Known rows, with every way that one mark hangs from another:
[z_602 [z_754 z_429]]: [-0.44  1.64 -0.71  1.14 -1.85  0.77  2.51  3.29  1.68 -0.50  2.14 -1.68
  0.34 -1.77 -2.22 -0.50  0.26 -0.07 -1.35 -2.53 -0.20 -1.77 -2.21]
[z_129 [z_527 [z_429 z_146]]]: [-2.44  3.49  0.23 -3.98  0.13 -1.30  0.21 -1.18 -0.13 -0.11  0.03 -1.20
 -1.12 -0.27 -1.63  0.01  3.55  1.04 -1.99 -3.00 -1.96 -2.08  0.12]
[z_602 z_754]: [ 0.69  0.42 -1.02 -2.68 -2.14  0.62  3.16  3.47 -0.03  0.39  1.42 -2.11
  0.87 -2.15 -2.18 -1.01  0.29 -0.58 -1.72 -2.98 -1.04 -1.42 -1.82]
[z_429 [z_527 z_129]]: [ 2.56 -0.46  1.08 -1.11 -1.75 -1.35  4.97  0.03 -0.56  3.97 -0.44 -0.83
  0.96 -1.30 -0.71  0.18  0.14 -2.31 -2.20 -2.88 -3.39 -0.36 -1.68]
[z_754 [z_429 z_146 [z_527 z_129]] z_602]: [-0.81  0.02  3.17  1.93  0.52 -0.22  3.00 -0.10  2.64  1.97 -1.12 -0.53
  0.11  2.55 -0.67  1.34  2.92 -2.53 -0.48 -1.01 -3.39 -0.31  0.05]
[z_754 z_129 z_146]: [ 0.88 -1.80 -1.89  0.28 -1.67 -0.54  1.34  1.59  2.91  0.09  0.56  0.54
  0.13  1.15 -3.23  0.60  0.99 -0.07 -0.54 -1.78 -2.74  0.02 -1.01]
[z_146 z_129 z_429]: [-0.10 -0.73 -0.56 -2.06 -1.24 -0.90 -0.49  0.03 -0.56 -0.77 -0.47 -0.37
  0.39  1.19 -2.13  0.42 -0.81 -1.08 -1.74  0.55 -0.16  0.81 -3.38]
[z_527 z_129]: [ 1.51  0.69  0.17 -1.83 -1.97 -0.95  6.17  0.46 -0.96  0.60  0.35 -0.76
  0.69  0.61 -0.74 -0.17  1.15 -1.95 -1.14 -2.70 -1.41 -0.77 -1.71]
[z_754 z_146]: [ 0.15 -0.89 -1.07  1.01 -2.52 -1.01  2.93  1.60  1.21  0.17  1.29 -1.02
  0.08  0.64 -2.85 -0.21  0.56 -0.16 -0.10 -2.66 -1.37 -0.75 -1.03]
[z_754 [z_429 z_527] z_602]: [-0.72 -1.15  0.84  1.79 -2.06 -1.58  0.81 -0.21  2.74  2.70 -0.15 -1.67
 -0.22  2.93 -1.45  0.71  0.59 -1.21 -0.95 -1.96 -0.75 -0.20 -2.12]
[z_146 z_129 [z_429 z_527]]: [ 0.95 -1.86  0.37 -1.56 -1.23 -1.19 -1.54 -0.19 -0.56  2.54 -1.56 -0.42
  0.55 -0.38 -2.29  0.68 -1.92 -1.51 -2.59  0.56 -2.04  1.31 -3.29]
[z_429 z_146]: [-0.89 -0.40  0.07 -4.32 -1.85 -0.20  2.09  0.74 -0.65  0.33  0.21 -1.04
  0.06  0.68 -3.25 -0.49  2.40 -0.14 -0.54 -2.30 -3.19 -1.88 -0.90]
[z_527 z_429]: [-1.01  3.16 -0.94 -3.57 -3.14 -0.43  2.22 -0.21 -0.80  1.21  1.66 -1.63
  0.12  0.14 -1.01 -0.45  0.73  1.62 -0.95 -3.27 -0.87 -2.48 -2.32]
[z_602 [z_754 [z_129 z_146]]]: [ 1.70 -0.27 -2.77 -4.92  1.18  1.93  1.05  4.64  2.02 -0.07  2.19  0.15
  0.83 -2.48 -3.11  0.01 -1.30 -0.23  0.37 -2.34 -0.80 -0.87  0.62]
[z_129 z_146 z_527]: [ 0.61 -0.74 -1.60 -3.50  1.45 -2.41  1.75  0.51  0.61 -0.07  0.49 -1.03
 -0.84 -0.53 -2.68 -0.35 -0.50 -1.04 -0.18 -3.33  1.47 -0.67  1.35]
[z_602 [z_754 z_129 z_146]]: [ 0.80 -0.91 -1.89  0.58 -0.76  1.40  1.28  4.48  3.28 -0.57  1.41  0.13
  0.69 -1.65 -3.26  0.35  0.66  0.11 -0.96 -1.96 -2.42 -0.07 -0.59]
[z_146 z_129]: [ 1.19 -1.58 -1.22 -2.74 -1.91 -1.09 -0.10  0.42 -0.11  1.22 -0.48 -1.04
  0.48  0.05 -2.13  0.01  0.24 -0.77 -1.46 -0.97 -0.98 -2.06 -2.19]
[z_429 z_146 z_527]: [ 0.20 -1.64  1.14 -3.65 -1.89 -0.44  0.70  0.14 -0.08  3.59 -0.76 -1.02
  0.48 -1.04 -3.13 -0.12  1.29 -0.55 -1.62 -2.11 -4.96 -1.42 -0.64]
[z_602 [z_754 z_146 [z_429 z_527]]]: [ 0.10 -0.03  0.33  5.54 -1.20  0.58  1.07  3.99  3.36  2.44  1.85 -0.91
  0.58 -3.70 -2.57  0.42 -0.79 -0.44 -1.30 -2.36 -2.14 -0.49 -1.20]
[z_129 z_146 [z_527 z_429]]: [-0.68  3.20 -1.68 -4.21  1.41 -1.62  0.64 -0.27  0.05  0.35  1.59 -0.89
 -0.80 -1.24 -1.53 -0.06 -0.40  0.96 -0.12 -3.80  1.78 -1.85  1.10]
[z_602 [z_754 z_146]]: [ 0.41  0.17 -0.90  1.43 -1.84  0.64  3.15  4.55  1.64 -0.13  2.06 -1.44
  0.77 -2.21 -2.94 -0.61  0.16 -0.21 -0.67 -2.47 -1.32 -0.78 -0.65]

Rows:
[-0.88  0.80  0.25  0.21  0.55  1.85 -1.62  3.49  2.15 -0.51  0.39 -1.01
  0.65 -2.47 -2.79  0.37  1.66 -0.44 -1.09  0.00 -2.28 -2.68 -1.03]  [z_602 [z_754 [z_429 [z_146 z_129]]]]
[ 0.88 -1.07 -0.33 -3.34  0.29 -0.47  1.16  1.02 -0.41  2.19  0.82  0.08
  0.43 -0.70 -2.77  0.60 -3.77 -1.15  0.05 -1.11 -0.53  1.49 -0.79]  [z_129 [z_146 [z_429 z_527]]]
[ 0.68  1.24 -0.06 -2.50  1.42  0.00  5.53  1.34 -0.75 -1.22  1.51  0.73
  0.65  0.89 -1.20  0.52 -2.31 -1.87  0.91 -0.93  0.94  1.60 -0.29]  [z_527 [z_129 [z_146 z_429]]]
[ 0.05  0.74 -1.80  0.26 -0.96  1.29  0.84  3.33  3.31 -0.58  1.51 -0.12
  0.34 -0.99 -2.52  0.30  0.75 -0.16 -1.69 -1.99 -1.39 -0.91 -2.32]  [z_602 [z_754 z_129 z_429]]
[ 0.91 -0.16  1.29  1.58  1.79 -0.47  3.22  1.03  2.96  2.58  0.72 -0.22
  0.17  1.63 -0.39  1.43 -0.75 -2.54  1.47 -1.50  0.20 -0.10  0.98]  [z_754 [z_429 [z_527 [z_129 z_146]]] z_602]
[-0.09 -1.37  0.32 -0.63 -0.42  0.28 -1.55  0.33  3.15  2.51 -0.62  0.63
 -0.05 -0.07 -3.57  1.35  2.16 -0.34 -1.43 -1.32 -5.59 -0.72 -1.07]  [z_754 z_129 [z_429 z_146 z_527]]
[ 0.79  4.29 -0.55 -3.70  0.35  0.53  4.88  1.05 -0.62  1.19  2.71 -0.03
  0.66 -1.02  0.02  0.45 -0.81  0.31  1.29 -2.78 -0.13 -2.29  0.72]  [z_527 [z_129 z_146] z_429]
[-0.30 -1.32 -0.47  1.88 -0.89 -0.86 -0.52  1.11  1.06 -1.17 -0.18  0.16
  0.29  0.95 -2.60  0.73 -0.74 -0.81 -0.76  0.98 -0.51  1.49 -2.25]  [z_754 [z_146 z_129 z_429]]
[ 0.61 -2.09 -2.21 -4.39  0.98 -0.05  0.65  1.71  3.17 -0.41  0.35  0.29
 -0.19  4.10 -2.33  0.81 -0.03 -0.49  1.87 -1.34  0.45 -0.24  0.74]  [z_754 [z_129 z_146] z_602]
[-0.73  0.07 -0.98 -3.08  2.10 -2.37  1.32  0.31 -0.01 -2.32  0.59 -0.02
 -0.88  0.85 -2.79  0.22 -1.72 -1.26 -0.35 -1.80  2.49  2.26  0.34]  [z_129 [z_146 z_429] z_527]
[-0.50 -1.14 -0.28 -1.63  0.73 -2.95 -1.79 -1.14  0.11 -1.61 -2.09 -0.37
 -0.81  0.98 -1.99  0.32  0.20 -1.98 -3.15 -0.17  1.03  1.70 -2.21]  [z_146 [z_129 z_527] z_429]
[-0.30 -0.85  2.47  3.96 -0.08 -1.03  4.01  0.59  2.16  0.78 -0.81  0.21
  0.17  3.32 -0.42  1.72  0.08 -2.81 -0.41 -0.08 -1.37  3.86 -0.99]  [z_754 [z_146 [z_429 [z_527 z_129]]] z_602]
[ 1.04  0.15  1.75 -0.85 -1.13 -1.09  4.60 -0.26 -1.02  2.06 -0.69  0.10
  0.75  0.17 -0.66  0.63 -1.05 -2.61 -2.19 -1.20 -2.45  2.43 -2.55]  [z_146 [z_429 [z_527 z_129]]]
[-0.94 -1.53 -0.28  5.79 -0.30 -1.05 -1.40  1.43  4.56 -0.88 -0.10 -0.67
 -0.29  3.73 -1.87  1.35  1.42 -0.86  0.73  0.59  0.71 -0.85 -1.21]  [z_754 [z_146 z_129] z_429 z_602]
[ 3.23 -0.65  0.44 -2.59  0.70 -0.46  4.56  1.42 -0.25  3.94  0.69 -0.02
  1.06 -2.03 -1.31  0.35 -2.07 -2.43  0.21 -2.59 -1.99 -0.56  0.89]  [z_429 [z_527 [z_129 z_146]]]
[-0.37 -2.33 -1.54  0.73 -1.07 -0.85  0.83  1.36  4.31 -0.82 -0.09  0.24
 -0.39  4.81 -2.59  1.03  2.23 -0.40  0.59 -1.14 -1.35  0.53 -0.56]  [z_754 z_129 z_146 z_602]
[-0.80 -1.13 -0.14  2.66  1.50 -2.89 -1.62  0.07  1.67 -2.11 -1.41  0.17
 -0.64  0.63 -2.59  1.05  0.35 -1.55 -2.34  0.41  0.65  2.42 -1.24]  [z_754 [z_146 [z_129 z_527] z_429]]
[ 1.53 -0.69 -1.14 -3.72  2.02  1.84 -0.32  3.90  1.79  1.33  1.08  1.18
  0.92 -2.79 -3.07  1.20 -3.65 -1.02 -0.62 -0.53 -1.66  2.27 -0.12]  [z_602 [z_754 [z_129 [z_146 [z_429 z_527]]]]]
[-1.63 -1.59 -0.71  1.21 -0.13 -0.55  0.56  1.06  4.02 -2.69 -0.15  0.97
 -0.61  6.10 -2.32  1.48  1.05 -0.74  0.26  0.53 -0.40  3.35 -1.52]  [z_754 z_129 [z_146 z_429] z_602]
[-0.89  3.25 -1.80  0.81  1.15  0.08 -0.46  2.54  3.71 -0.87  0.94  0.17
 -0.50 -2.69 -1.75  0.71  1.97  1.13 -2.18 -2.89 -1.26 -0.53  0.25]  [z_602 [z_754 [z_129 [z_527 z_429]] z_146]]
[-1.29  2.56  0.08 -4.53 -0.77  0.62 -1.85 -0.22 -0.37  1.23  0.03 -0.90
  0.25 -0.55 -1.83  0.48  2.30  1.36 -0.75 -0.53 -3.03 -3.84 -1.11]  [z_527 [z_429 [z_146 z_129]]]
[ 1.67 -0.60 -1.55 -0.55  1.71  1.87 -0.72  4.31  3.93  2.63  1.80  0.62
  0.70 -3.73 -3.09  1.10 -2.32 -0.53 -0.36 -1.97 -1.71 -0.70  0.39]  [z_602 [z_754 [z_129 z_146] [z_429 z_527]]]
[-0.93  0.82 -0.62 -1.05  0.33  2.39 -0.15  3.71  3.50 -1.14  1.25  0.25
  0.20 -1.10 -3.53  0.48  2.56  0.08 -1.12 -1.10 -3.64 -1.48 -0.70]  [z_602 [z_754 z_129 [z_429 z_146]]]
[-0.36 -1.40  0.29 -3.09  1.29 -2.17 -2.20 -0.60  0.45 -0.10 -2.33 -0.74
 -0.82 -0.30 -3.16  0.12  3.15 -1.40 -2.50 -0.72 -2.15 -1.55  0.24]  [z_429 [z_146 [z_129 z_527]]]
[-0.98 -0.93 -1.15  0.57 -1.14 -0.58  0.34  0.27  4.32 -1.21 -0.06 -0.36
 -0.86  5.14 -1.76  1.10  2.32 -0.60 -0.24 -1.24 -0.10 -0.14 -2.38]  [z_754 z_129 z_429 z_602]
[-0.65 -2.55 -1.35  1.59  0.90 -2.65 -0.30  0.03  4.95 -1.67 -1.48  0.00
 -1.47  4.23 -2.40  1.13  3.26 -1.27 -0.99 -1.74 -0.05  1.54  0.51]  [z_754 [z_129 z_527] z_146 z_602]
[ 0.53 -0.44 -1.84 -2.75  0.74 -0.91  0.43  2.15  2.08 -0.65 -0.43 -0.56
 -0.34 -1.84 -2.65 -0.03  1.71 -1.22 -3.30 -2.85 -0.98  0.28 -0.68]  [z_602 [z_754 [z_129 z_527]]]
[ 1.05 -2.38  0.90 -3.38 -0.78 -0.49 -2.18  0.20 -0.06  3.95 -1.86 -0.70
  0.82 -1.79 -3.12  0.64  1.06 -1.08 -1.90 -0.35 -5.04 -1.89 -0.81]  [z_429 [z_146 z_129] z_527]
[-0.50 -2.68 -0.43  2.81  1.16 -3.31 -1.82  0.06  3.62 -1.07 -2.13 -1.10
 -1.11  2.97 -1.88  0.83  2.30 -1.80 -1.03 -0.52  1.09  0.31  0.39]  [z_754 [z_146 [z_129 z_527]] z_602]
[ 0.77 -0.21  1.95  3.26 -0.65 -0.80  4.43  0.83  0.68  1.60 -0.16  0.82
  0.66 -0.05 -1.14  1.06 -1.04 -2.50 -1.51 -0.81 -2.57  2.88 -1.53]  [z_754 [z_146 [z_429 [z_527 z_129]]]]
[-0.83  4.60  1.43 -3.57 -0.81  0.87  4.32  0.04 -1.16  0.64  0.81 -0.32
  0.39 -0.02 -0.44  0.37  3.07  0.27 -0.44 -2.25 -3.54 -2.57 -0.37]  [z_527 z_129 [z_429 z_146]]
